Each row was made from one small tree. Brackets hold a mark, then the marks that hang from it, in alphabetical order. Every link used is in the known rows. Write each row's tree.
Known rows:
(zelo (deru (futu (dotor zopeloz) (nevode (gasap varik)) tuga))): [ 0.95  1.26  0.11 -1.06  2.95 -0.16 -1.61 -0.85  1.62  0.48  0.15 -1.62
 -3.25  0.58 -0.17 -0.66 -0.37  2.61  3.24 -1.24 -4.34 -0.50  1.24 -1.96
 -0.27  2.78]
(varik (futu deru nevode tuga) (gasap (dotor zopeloz))): [-0.94  1.63  1.39 -1.87  1.64 -0.38 -2.31 -1.58  1.70  0.75  3.93 -1.65
 -2.73  0.46  1.15 -1.16 -1.76  1.09  0.70 -1.63 -5.05  2.81  1.12 -1.88
  1.04  2.39]
(futu deru (dotor (zopeloz varik)) nevode): [-1.40 -0.31  0.35 -2.45  2.11  0.82 -2.38 -1.44  1.55 -0.07  3.30 -1.41
 -2.57  1.11  1.75 -1.25 -0.44  1.12 -0.22 -4.50 -4.07  0.96  0.99 -2.00
 -1.25  2.46]
(nevode (gasap dotor (tuga (zopeloz (varik (futu (deru zelo))))))): [ 1.62 -0.87  1.97 -1.42  0.00 -0.20  1.08 -1.74  1.44  3.79  2.88 -2.05
 -4.46  1.05  0.26 -1.15 -1.96  1.42  0.71 -2.23 -3.39 -1.24 -1.46 -1.61
  0.91  3.21]
(zelo (deru futu)): [ 2.11  1.75 -1.92 -1.16  0.01 -1.31 -1.95 -1.57  2.19  2.93  1.22 -2.51
 -2.51  0.69  1.82  0.42 -0.56 -0.66 -0.80 -2.71 -6.97  1.05  2.67 -2.96
  0.29  1.03]
(zopeloz nevode varik): [ 1.40 -0.74 -0.43 -1.01  0.92  0.99 -2.13 -2.79  1.40  2.64  3.46 -1.54
 -2.41  1.15  1.81 -0.16 -0.39 -1.26 -1.58 -3.18 -4.84  1.41  2.07 -1.76
 -0.51  1.04]
(zopeloz (varik futu)): [ 1.27  0.85 -0.37 -1.85 -0.13 -0.75 -2.45 -2.43  1.77  4.43  3.44 -2.26
 -2.72  0.80  1.90 -0.18 -1.29 -0.86 -2.61 -3.19 -5.95  1.31  1.26 -2.68
  0.87  1.29]
(varik futu (gasap (dotor zopeloz) tuga)): [ 0.36  0.87  0.89 -1.05 -1.28 -1.43  0.04 -2.45  0.79  4.18  3.80 -2.84
 -4.01  0.15  0.85 -0.37 -2.52 -0.59 -2.62 -2.38 -5.19  3.87  0.32 -1.82
  2.26  0.48]
(varik (futu (deru zelo) dotor (nevode gasap))): [-0.15  1.26  0.22 -1.69  2.80 -1.94 -1.69 -1.01  1.32  0.86  2.79 -2.02
 -2.59  0.37  1.53 -0.08 -0.70  0.69  2.50 -4.78 -4.77 -1.74  2.06 -2.15
 -0.48  2.29]
(futu deru (nevode (gasap varik)) tuga): [ 0.63  0.89 -0.21  0.36  2.22 -0.06 -1.48 -0.44  2.47  0.51  4.50 -1.06
 -3.05  0.94  0.65 -1.32 -0.44  1.91  2.00 -2.49 -4.65 -0.34  2.52 -1.25
 -1.15  2.66]
(zopeloz (nevode gasap) tuga (varik (futu dotor))): [ 1.75 -0.92  0.63 -1.76  2.58  1.54 -2.05 -3.40  1.10  3.93  1.90 -2.25
 -3.15  1.19  0.71 -0.83 -1.27 -0.80  1.19 -3.64 -2.94 -0.14  0.89 -1.63
  1.01  1.63]
(tuga (zopeloz nevode (varik futu))): [ 1.06  0.47  0.87 -2.10  0.59  1.14 -2.44 -2.56  1.36  3.63  3.07 -0.25
 -2.75  1.44  1.49 -0.97 -1.16 -0.14 -1.22 -2.61 -5.54  1.38  0.80 -1.43
  0.65  1.38]
(gasap (dotor zopeloz) (varik (futu deru))): [-0.08  0.10 -0.01 -1.42 -0.65 -0.68 -0.72 -1.32  1.35  2.08  2.82 -0.63
 -3.78  0.76  0.79 -1.30 -1.42  1.50 -2.39 -2.45 -5.03  1.56  1.06 -1.89
  1.13  2.71]
(deru futu zelo): [ 2.14  1.74 -0.89 -1.76 -0.25 -2.53 -1.25 -1.30  1.03  1.64  2.89 -2.15
 -2.33  0.46  2.12  0.73 -0.02 -1.68 -0.79 -3.00 -5.68  0.15  2.38 -3.25
 -0.31  1.09]
(tuga zopeloz): [ 1.55  1.02 -0.81 -1.43 -0.57 -1.17 -1.78 -0.93  1.96  2.81  4.78 -0.21
 -2.90  0.96  1.57 -1.48 -0.98 -0.29 -2.68 -3.11 -6.39  1.94  1.78 -1.74
 -0.51  0.24]
(nevode (gasap dotor varik)): [ 2.15 -1.09 -0.90  1.30 -0.39 -0.87  0.35 -1.39  1.77  3.40  3.25 -1.02
 -3.80  0.39  0.08 -0.58 -1.21  1.02 -1.97 -2.09 -4.65  0.75  1.55 -1.46
 -0.11  1.46]
(futu (deru zelo) dotor nevode (tuga (zopeloz (varik gasap)))): [ 0.87 -0.40  2.34 -2.76  3.51 -0.30 -1.92 -2.42  2.11  0.27  4.01 -0.04
 -2.50  1.01  0.93 -1.44 -0.61  2.02  2.37 -3.25 -4.57  1.11 -0.47 -2.55
 -1.35  3.40]
(dotor (zopeloz (nevode gasap) tuga (varik (futu (deru zelo))))): [-0.04 -0.51  1.47 -3.71  1.86  0.99 -0.71 -3.13 -0.24  2.56  1.64 -1.59
 -3.18  0.79  1.11 -1.83 -0.82 -1.15  2.07 -1.96 -2.17 -1.86 -0.04 -1.73
  0.13  2.23]
(gasap tuga): [ 1.74  0.82 -1.29 -0.29 -1.01 -1.23 -0.80 -1.24  1.93  2.96  5.12 -2.93
 -3.42  1.00  1.70 -0.19 -1.27 -1.54 -2.46 -3.93 -5.48  1.90  2.59 -1.89
  0.43  0.11]
(gasap varik): [ 1.76  0.18 -1.49 -0.20 -0.70 -1.33 -1.08 -1.69  1.84  2.89  4.24 -0.59
 -3.15  0.75  1.24 -0.60 -0.78 -0.02 -3.10 -3.29 -6.13  1.76  2.41 -2.17
 -0.22  1.01]
(zopeloz (nevode (gasap dotor)) tuga (varik (futu deru))): [ 1.13 -1.60  0.85 -0.96  1.67  2.64 -1.04 -2.98  1.53  3.34  1.95 -2.12
 -3.43  1.33  0.60 -1.35 -1.57  0.00  1.43 -2.34 -2.45 -0.36  0.65 -1.20
  1.18  2.87]
(zopeloz (nevode gasap) tuga (varik (futu deru dotor))): [ 0.96 -0.92  0.86 -1.97  3.08  1.85 -1.95 -3.03  1.45  3.11  1.98 -2.26
 -3.23  1.35  0.92 -1.17 -1.05 -0.15  2.28 -4.37 -3.01 -0.60  1.01 -1.69
  0.71  2.52]
(zopeloz (nevode (gasap dotor)) tuga (varik futu)): [ 1.88 -1.38  0.74 -0.73  1.13  2.35 -1.07 -3.34  1.18  4.19  1.89 -2.02
 -3.30  1.24  0.41 -1.00 -1.80 -0.63  0.32 -1.62 -2.59  0.12  0.54 -1.18
  1.45  2.00]
(dotor (zopeloz nevode)): [ 0.20  0.65 -0.60 -1.90  0.47 -0.09 -2.04 -1.69  0.50  1.27  3.62 -1.04
 -2.48  0.69  1.83 -0.87 -0.34 -1.74 -1.88 -2.69 -4.89  1.89  2.67 -1.37
 -0.51 -0.06]

Which tree is each row?
[-0.12 -0.34  1.34 -1.31 -0.13  0.40  0.36 -1.52  1.16  3.82  2.74 -3.73
 -4.58  0.73  0.61 -0.90 -2.07  0.73 -0.35 -2.41 -3.09  0.12 -0.62 -1.32
  1.34  2.36]
(nevode (gasap (dotor (zopeloz (varik (futu deru)))) tuga))
[-0.78  0.39  0.80 -2.29  1.14  0.00 -0.48 -1.44  0.44  0.69  2.41 -1.48
 -3.20  0.70  0.64 -2.02 -1.67  0.33  1.80 -1.65 -2.23 -1.48  0.58 -1.52
  0.45  2.59]
(varik (futu (deru zelo) (nevode (gasap (dotor (zopeloz tuga))))))
[ 1.25  0.18  1.06 -0.96  2.20 -0.28 -0.96 -0.10  2.01 -0.64  4.08 -0.34
 -2.99  1.00  0.37 -1.95 -0.84  1.96  2.75 -1.16 -3.47 -1.22  0.84 -1.23
 -1.22  3.10]
(futu (deru zelo) (nevode (gasap dotor)) (tuga zopeloz))
[ 2.02 -0.24  1.61 -2.86  4.27 -0.23 -2.16 -2.42  1.17  1.53  1.93 -2.42
 -2.82  0.93  1.07  0.01 -0.12  0.22  3.75 -2.93 -3.32 -1.78  0.88 -2.33
 -0.04  3.50]
(zopeloz (nevode gasap) (varik (futu (deru zelo) dotor tuga)))
[ 1.71 -0.91  1.11  0.55 -0.34  0.86  0.34 -2.49  1.43  3.03  4.39 -0.74
 -3.77  0.95  0.30 -0.92 -1.82  0.04 -1.25 -2.61 -4.93  3.93  0.81 -0.82
  0.92  0.66]
(varik (gasap dotor (tuga (zopeloz nevode))))
[ 0.94 -0.66  1.18 -2.30  2.24  2.14 -1.28 -2.47  0.34  2.04  0.86 -2.27
 -3.21  0.95  0.56 -0.89 -0.35 -0.86  2.02 -2.75 -1.77 -0.22  0.45 -1.65
 -0.03  1.51]
(deru (futu (dotor (zopeloz (nevode gasap) tuga varik))))
[ 0.90 -1.10  1.21  0.21  0.99  1.84 -0.03 -2.23  1.60  3.45  2.59 -3.54
 -4.10  1.31  0.62 -0.19 -1.63  0.45  1.25 -3.04 -3.15 -0.01  0.71 -0.86
  1.42  2.74]
(zopeloz (nevode (gasap dotor tuga)) (varik (futu deru)))
[ 0.97 -1.27  0.30 -0.96 -1.21  0.53  0.03 -1.99  1.26  2.88  3.63 -2.76
 -4.04  1.09  0.83 -0.86 -1.59 -0.25 -3.15 -2.00 -3.19  2.10 -0.19 -1.68
  0.71  1.54]
(gasap (dotor (zopeloz varik)) tuga)
[ 0.35  0.43  0.91 -3.00  1.73  0.15 -2.07 -3.73  0.21  2.99  2.64 -1.12
 -2.93  0.58  1.08 -1.13 -1.53 -1.50 -0.30 -3.59 -4.37  3.15  1.16 -1.97
  1.53  0.23]
(varik (futu (dotor (zopeloz nevode tuga))) gasap)
[ 2.39 -0.48  1.38 -1.71  1.45  0.32 -1.06 -1.71  1.50  0.32  2.87  1.20
 -3.43  1.68  0.07 -1.50 -0.81  2.11  1.28 -0.98 -4.24  0.09  0.70 -1.71
  0.88  4.25]
(gasap dotor (varik (futu (deru zelo) (tuga (zopeloz nevode)))))
[ 1.10 -1.16  0.99 -1.61  0.34  0.78 -1.03 -3.83  2.07  4.51  3.17 -1.85
 -3.37  0.95  1.04 -1.28 -2.24  0.04 -1.18 -2.93 -4.45  2.59 -0.32 -2.57
  1.73  2.53]
(zopeloz tuga (varik (futu deru) (gasap dotor)))
[ 0.42  0.23 -0.39 -3.51  1.27 -2.35 -1.31 -1.18  0.63  0.12  3.29 -1.20
 -2.86  0.38  1.91 -0.82 -0.08 -0.51 -0.86 -4.27 -4.55  0.23  1.42 -2.83
 -1.13  1.61]
(futu (deru zelo) (dotor zopeloz))
[ 0.83 -0.34 -0.26  1.41  1.14 -0.20  0.09 -1.12  1.87  1.88  3.99 -2.03
 -3.99  0.93  0.09 -0.37 -1.23  1.64  0.60 -4.49 -3.99  0.31  1.96 -0.97
 -0.03  1.56]
(futu dotor (nevode (gasap tuga varik)))
[ 1.42 -0.94  1.27 -3.44  1.91 -0.98 -1.18 -4.24  1.31  3.69  2.68 -1.66
 -3.03  0.70  1.36 -0.75 -1.45 -0.36  0.42 -4.57 -4.36  1.13 -0.51 -3.60
  0.86  2.67]
(zopeloz tuga (varik (futu (deru zelo) dotor) gasap))
[ 0.97  0.52  1.33 -1.51  1.27  0.90 -1.64 -2.27  1.12  4.48  2.64 -0.78
 -3.09  0.85  0.92 -1.08 -1.30  0.25  0.26 -2.29 -4.94  0.07  0.50 -0.97
  0.20  1.07]
(tuga (zopeloz (nevode gasap) (varik futu)))
[ 1.44 -0.67  0.35 -1.48  0.68  1.46 -1.97 -2.33  1.48  2.75  3.62  0.08
 -2.70  1.45  1.38 -1.31 -0.62 -0.25 -1.41 -2.66 -5.10  1.58  1.06 -1.29
 -0.66  1.02]
(tuga (zopeloz nevode varik))
[ 0.37 -1.21  0.17 -3.50  1.36  0.94 -1.78 -2.37  1.48  1.64  3.26 -1.48
 -3.29  1.37  1.38 -2.13 -0.80 -0.29 -1.06 -4.16 -2.97  1.02  0.16 -2.50
 -0.35  2.17]
(futu deru (dotor (zopeloz tuga varik)))
[ 1.18  0.04  0.20  2.47 -0.27  0.74  0.98 -0.60  1.81  1.66  2.86 -2.54
 -4.11  1.02 -0.24  0.23 -1.42  1.86  1.15 -2.27 -3.47  0.23  1.72 -1.07
  0.76  2.44]
(deru (futu (nevode (gasap dotor tuga varik))))
[ 0.83 -0.12  1.94 -1.83  2.31 -0.35 -1.76 -2.98  1.88  1.32  3.25 -1.65
 -2.42  0.77  1.11 -0.30 -1.37  1.32  1.61 -1.59 -4.38  1.11 -0.01 -2.82
  0.58  3.95]
(zopeloz (varik (futu (deru zelo) nevode tuga) (gasap dotor)))
[ 0.28  1.04 -0.24  0.34  0.69 -0.45 -1.60 -1.08  1.77  2.58  3.13 -2.21
 -2.79  0.48  0.97 -0.30 -1.87  0.49 -0.12 -2.27 -4.82  0.27  2.16 -1.14
  0.75  1.29]
(varik (futu (nevode (gasap dotor))))
[ 0.98 -0.67  2.01 -2.86  3.02  0.15 -1.13 -2.32  0.94  2.43  1.66 -0.60
 -3.14  0.99  0.87 -0.95 -0.58  1.12  2.61 -3.81 -4.06 -1.73 -0.21 -1.74
 -0.41  2.85]
(tuga (zopeloz (nevode gasap) (varik (futu (deru zelo) dotor))))
[ 0.48  0.03 -0.71  1.03  0.73 -0.15 -1.07 -0.85  1.87  1.61  3.75 -1.89
 -2.79  0.48  0.86 -0.58 -1.34  0.52 -0.38 -2.35 -4.37  0.54  2.34 -1.01
 -0.62  1.01]
(futu (nevode (gasap dotor)))
[ 0.03  0.47  1.94 -0.91  0.18 -0.73  0.32 -1.91  1.56  1.73  4.22 -0.87
 -3.54  0.91  0.75 -1.07 -2.26  1.67  0.86 -3.04 -5.07  1.72  0.05 -1.61
  1.19  2.70]
(varik (futu (deru zelo) nevode) (gasap dotor (tuga zopeloz)))
[ 3.26 -0.65  2.27 -1.30  2.15  1.11 -0.59 -1.62  0.97  1.30  1.46 -0.99
 -3.09  1.04  0.05 -0.44 -0.25  0.69  3.11  0.34 -2.48 -1.19 -0.45 -1.75
 -0.28  3.25]
(deru (futu (tuga (zopeloz (nevode (gasap dotor)) varik))) zelo)
